In the rows, zero is written as 128.
Known rows, with every way that one mark hangs from another
L[C M T V[E]]: [123  80 155  90 111 169 113 104  56 148  39 155 133 217 153 118 129 122
 240 163 121  35 135 190]
T[L V]: [122 140 195 155 145 118  98  91 164 129 107 145  98 140 109 135 132 130
 113 127 159 157 160 104]
C[M]: [123  93 116 122 144 135 125 118  94 118 140 154 114 140 145 149 132 114
 120 138 136 166 160 155]
T[E V[M[L]]]: [108 131 197 180 137 116  87  89 123 120  99 159 116 153 116 131 141 139
 128 128 164 181 198 120]
C[E M[T[V]]]: [106 117 143 150 121 132 114 121  46 116 148 162 120 147 141 141 156  95
 123 133 138 130 248 165]
L[C T[V[E]]]: [133 111 172 128 119 150 130  98  93 135  94 155 122 167 146 141 121 122
 164 129 127  80 120 140]
V[E]: [122  96 128 128 130 147 134 108 119 110 127 147 126 141 166 154 139 122
 116 114 149 140 122 119]
L[T]: [135 116 115 128 133 135 134 115  90 136 119 138 116 141 173 137 113  97
 137 131 158 114 114 144]
V[T[E L[C M]]]: [116 118 157 113 121 141 121  83 112 121 104 159 141 172 167 158 132 138
 150 152 140  97 101 131]
T[L[V]]: [124 123 152 121 140 133 105  98 141 134  97 140 103 154 128 120 129 129
 145 146 150 144 145 125]
M[C E]: [136 117 135 130  97 132 117  97 106 127 151 133 127 180 167 103 154 125
 120 140  93 167 117 150]
L[T V]: [132 105 126 127 129 138 121 115  80 143  86 133 105 170 142 114 119  98
 166 139 156  97 161 162]
T[V[E M[C L]]]: [108 115 217 154 119 123 101  83 117 126 115 162 139 188 123 113 150 139
 153 131 137 202 167 128]
V[T[L[M]]]: [114 114 153 113 131 129 130  94 121 126 115 152 138 172 166 148 127 116
 140 149 153 127 106 136]
M[C E T[V]]: [127 135 185 166  73 116 118  90  96 128 158 141 128 205 158 101 176 104
 111 138 120 141 194 146]
T[C[M] E L V]: [114 152 240 160 134 127  63  69 117 120 105 157 107 130  94 197 144 159
  99 123 165 163 181 110]
T[C[M[E]]]: [126 115 177 123 120 138 111  97  79 123 138 149 121 146 149 177 138 133
 109 136 116 164 122 162]
C[E]: [123 112 116 132 136 141 120 121  88 120 130 144 110 117 160 124 133 119
 126 126 117 133 143 149]
C[E M[L[T V]]]: [105 125 113 126 126 153 102 120   4 133 109 151 129 169 136 109 132  98
 184 160 126 144 214 181]
M[L[E]]: [118 126 145 144 124 145 109 110 101 123 105 143 122 141 132  94 113 106
 147 133 111 153 102 133]
C[M[L]]: [116 114 126 130 136 138 120 111  73 125 137 154 124 157 141 124 131 115
 140 156 133 191 158 152]
M[E]: [127 119 119 137 120 135 127 111 115 118 133 135 116 152 169 133 141 112
 105 132 123 146 132 142]
V[M]: [120  95 154 119 146 119 123 108 129 125 125 159 124 140 164 137 124 129
 139 136 144 179 125 150]
T[C]: [137 112 189 126 129 131 120  94 117 130 127 143 106 124 150 156 124 143
 112 127 126 152  75 142]

Rows
[112 136 208 126 119 116 104  81 110 125 132 167 141 144 179 172 140 140
 130 141 174 160 139 129]  V[M[T[C E L]]]
[124  87 157 118 111 146  85 109 106 129  84 147 125 166 133  91 128 114
 174 130  84 102 102 175]  L[E M[C]]
[123 111 174 118 121 151 100 109  54 150  62 158 120 177 144 113 124 118
 211 154 104  45 146 189]  L[C[E] M T[V]]
[126 102 144 118 103 135 101 101  98 135 112 141 129 198 167 100 155 125
 160 156 101 136 125 177]  L[M[C E]]
[117  86 147 134 120 145 118 113 105 115  81 142 117 166 111 117 117  92
 147 115 111  86 143 158]  L[E V[T]]
[117 108 120 140 120 132 125 112  71 111 153 160 124 147 165 160 151 104
 109 137 166 137 205 147]  C[M[T[E]]]
[115 122 155 124 115 131 111  81 111 121 119 151 143 178 166 147 142 131
 138 146 152 127 120 127]  V[T[E L[M[C]]]]
[117  99 184 121 112 145 149  85  95 109 138 153 150 160 175 193 136 128
 109 113 143 133  80 126]  V[E T[C]]
[117  88 167 126 116 123 114  88  98 124 110 154 135 201 142 121 144 133
 160 143 137 153 170 159]  L[V[M[C] T[E]]]
[130  98 132 101 118 166 116 117  54 128  92 161 132 145 143 141  97  96
 180 131  87  62 100 176]  L[C[M] E T]
[122 105 161 118 112 120 111  95 111 128 142 153 142 180 174 117 146 134
 144 146 108 194 126 161]  V[M[C E]]
[135 132 160 137 121 140 111  94  75 132 110 139 117 126 169 174 118 124
 123 121 163 107 103 137]  L[T[C E]]
[124 128 146 121 120 152 125 103  75 135 119 153 125 152 155  87 125 137
 175 163  86 148  98 148]  M[L[C[E]]]
[123 148 197 115 130 139  94  86 103 131 121 146 118 111 150 161 126 150
 128 135 125 148  89 129]  T[C[E] L]
[116 120 151 123 126 135 129  98 128 114 121 149 137 145 150 151 114 104
 119 122 136 121  93 120]  V[T[L[E]]]
[106 107 183 120 110 149 142  83  62 109 142 162 162 177 164 191 138 125
 125 130 140 161 107 136]  V[E T[C[M[L]]]]
[118 115 168 124  91 114 122  95  92 128 159 158 152 194 194 117 159 116
 142 151 126 173 154 162]  V[M[C E T]]
[119  95 202 128 101 148 100 108 100 130  68 167 123 177 129 105 130 108
 187 138  87  35 134 178]  L[C E M[T[V]]]
[115  73 171 117  99 146  92 102  85 130  60 146 133 216 111  84 133 104
 200 139  86  77 140 193]  L[E M[C] V[T]]
[124 100 190 123 115 157  89 109  83 142  36 158 121 174 118 113 104 102
 210 132  92  21 114 184]  L[C E M T[V]]
[125 127 179 134 103 130 128 102  70 127 150 150 122 134 180 147 144 115
 117 133 136 116 135 151]  M[T[C[E]]]
[113 160 185 164  99 118 113  93 120 124 136 145 124 177 156 138 161  97
 100 138 162 128 203 120]  M[E T[L V]]
[129 114 119 141 126 142 108 109  75 134  80 134 105 162 142 130 126 107
 154 131 170  88 182 149]  L[T[E] V]
